Known rows, with every way that one mark hangs from another:
fizo(lilu(pavofu) tepuf): [-26  68 -19  -8  -2  64  16  16  -6 -52  13 -11 -23   4 -24  24 -10  12
  35  25]
vabob(fipata): [  3  -5 -16 -31   1   6   7  -6  -9 -63  -1  11 -35   3  22  19   2   1
  17 -21]
nitu(fizo(divido moguru)): [ -4  -2 -10 -25  17  30   5  -1  11 -11  36   1 -46  31  26  66 -10  24
   4 -15]
vabob(fipata fizo(divido lilu(pavofu) tepuf)): [-19  67 -24 -28 -11  90  -5   0 -12 -69  12   4 -62  19  -6  34 -24  29
  17  11]
lilu(fizo pavofu): [ -7  13  -1 -36   0  31  -5 -19   5 -57   9  18   2  14 -31  21  15  -1
  15  26]
divido(fizo(lilu moguru tepuf)): [-12  41 -47   2 -11  58  24  10 -17 -10  12 -13 -68  21  17  49 -30   1
  31   3]
fipata(tuduf): [ -3 -11  -1 -15   0  22  22   1  -1 -52  13   8  -7   6  -3  31  11  -4
  28  -9]
divido(fizo): [ 13   3 -16 -21  -8 -12  17   3 -23 -21   1  13 -24  14  13  24  10  -7
  17   0]
lilu(fizo(divido) pavofu): [ -6  37   2 -47   2  47 -16 -15   9 -48  22  21 -11  22 -37  36   9  11
   1  29]
divido(fizo(lilu(pavofu) moguru tepuf)): [-12  59 -35  -6  -8  76   6   8 -11 -23  14 -12 -47  13  -5  44 -18  -8
  38  19]
fizo(divido lilu(pavofu) tepuf): [-29  88 -15 -17  -1  82   7  23   0 -42  26  -6 -34  13 -32  43 -16  22
  22  32]
nitu(fizo(lilu(pavofu))): [ -5  17  -5 -21   7  25  11  12   1 -35  19  -7  -9   9  -7  45   9  22
  14  17]
nitu(fizo(divido lilu moguru)): [ -4  17 -20 -17  12  46   9  10   9  -6  33 -16 -66  31  25  80 -23  36
   2  -6]
fizo(moguru): [-11   1 -21 -13   7  24   9  -5   4 -33  10  -8 -45  17  20  33 -12  -3
  19 -18]
gido(tepuf): [  5 -10 -21 -15   5  -1  17   7  -3 -40  22  -6 -31  17  11  12  -5  10
  27  -3]
fizo(tepuf): [-22  27 -22  -8  -2  34  31  10 -10 -41  10   1 -24  15  -3  14 -11  11
  28  -3]
tuduf(fipata): [-25  -4 -25 -29  -1   0   7  15 -19 -19  -8   5 -10  -4   3  33   1  -5
  28  -3]
moguru(fizo(divido)): [ -4  36 -16 -20   7  13   5  -2 -12 -18  12  19 -29  32 -13  29  20  25
  28  10]
moguru(fizo(divido tepuf)): [-18  60 -27  -8   4  46  18   3 -16 -18  20  18 -32  36 -22  24   7  28
  39  18]
moguru(fizo(divido lilu tepuf)): [-20  77 -37   0  -2  62  20  14 -15 -14  18   4 -50  35 -19  40  -8  41
  36  27]
lilu(fizo(divido moguru tepuf)): [-28  35 -27 -20   2  85   5 -15   8 -28  30   8 -58  38 -10  53 -30  17
  14   6]

Rows:
[-27  48 -24 -12   6  71  13   6   5 -25  29  -4 -60  27   5  48 -29  14
  20  -8] -> fizo(divido moguru tepuf)
[  3 -10 -12 -27  -6  71  -8 -27   2 -61  17  10 -70  22  32  55 -18   5
  21 -36] -> vabob(fipata(tuduf) fizo(divido moguru))
[-11   8 -11 -28   5  56 -14 -30  15 -51  13   6 -22  18 -18  36   0 -11
  19  12] -> lilu(fizo(moguru) pavofu)
[-30  85 -25 -13   5 103  -1  12  12 -33  32 -17 -56  19 -16  57 -33  16
  26  18] -> fizo(divido lilu(pavofu) moguru tepuf)
[-21  -1 -22  -3  11  45  27   2   1 -19  27  -4 -37  27  22  44 -16  16
  28 -19] -> nitu(fizo(moguru tepuf))
[-10  35  -7 -40   7  71 -22 -25  21 -39  28  12 -33  26 -23  52  -6   2
   8  19] -> lilu(fizo(divido moguru) pavofu)
[ -8  14 -18 -32   5  55  -7 -21  14 -26  23  10 -57  33   0  56 -18  13
   2   4] -> lilu(fizo(divido moguru))
[ -6  44 -37  -4 -16  39  31  21 -29 -19   8  -4 -45  16   3  35 -16   9
  26  13] -> divido(fizo(lilu tepuf))
[  0   6 -21 -21  -8  90  -5 -17   0 -56  16  -5 -90  19  32  69 -31  16
  16 -25] -> vabob(fipata(tuduf) fizo(divido lilu moguru))
[-10  13 -27  -4 -18  80  24  -6 -21 -76   3  -1 -56  12  14  34 -26  17
  36 -13] -> vabob(fipata(tuduf) fizo(lilu tepuf))
[-23  61  -6 -33   0  79  -3 -10   4 -48  29  21 -14  26 -48  34  -2  15
  16  36] -> lilu(fizo(divido tepuf) pavofu)
[-25  99 -25 -10   3  79   4  12  -9 -28  22   5 -28  28 -42  36   5  30
  44  42] -> moguru(fizo(divido lilu(pavofu) tepuf))
[ -9  22 -36  -4  -6  44  19  -1 -15 -15  12   1 -50  22  17  35 -16 -10
  35 -10] -> divido(fizo(moguru tepuf))
[-15  61 -15 -23   7  74 -13   6  16 -32  27 -16 -53  14  -7  62 -20  11
  13  13] -> fizo(divido lilu(pavofu) moguru)
[-22  39 -18 -26  -3  63  14  -6  -3 -36  26  19 -35  34 -24  38 -15  24
   9  21] -> lilu(fizo(divido tepuf))
[ -9  65 -26 -11 -12  54  15  17 -20 -31  10   0 -23   9 -20  30  -4  -1
  32  31] -> divido(fizo(lilu(pavofu) tepuf))
[ -7  73 -15 -20   5  46 -10   6  -7 -28  15   6 -27  25 -34  39  18  25
  29  37] -> moguru(fizo(divido lilu(pavofu)))
[-18  30 -35 -21  -4  81   1 -17  -6 -52  15   5 -88  29  30  35 -38  21
  20 -29] -> vabob(fipata fizo(divido moguru tepuf))
[  5  19 -37  -9  -8  27  10   5 -15  -9   6 -13 -67  16  28  53 -18  -4
  19  -2] -> divido(fizo(lilu moguru))
[-21  54 -41  10  -2  45  29   9 -22 -25   4  -2 -39  28 -15  21  -2  29
  49  21] -> moguru(fizo(lilu tepuf))
[-29  39 -30  -7  -4  76  12  -6  -4 -29  22  -4 -74  38  14  35 -39  26
  18 -14] -> vabob(fizo(divido moguru tepuf))
[-10  67  -5 -29   3  48  -5  17   3 -40  21  -6 -29  10 -22  47  -4  19
   6  28] -> fizo(divido lilu(pavofu))
[-16  37 -19 -12   4  55  -4   2  10 -42  12 -20 -42   6  -3  44 -14   0
  26   6] -> fizo(lilu(pavofu) moguru)
[-17  19 -26  -1   2  39  40  21 -10 -24  23 -10 -33  20   8  44 -16  36
  22   5] -> nitu(fizo(lilu tepuf))
[-30  43 -42   7   0  73  23  10  -2 -30  15 -24 -67  19  12  44 -42  13
  31  -2] -> fizo(lilu moguru tepuf)
[-22  39 -37 -11  -8  98  -6 -15  -6 -71   3 -11 -73  14  15  30 -37  10
  34 -10] -> vabob(fipata fizo(lilu(pavofu) moguru tepuf))
[-27  34 -21 -19   2  86  -2 -24  12 -49  19   8 -25  20 -26  31 -14  -5
  31  16] -> lilu(fizo(moguru tepuf) pavofu)
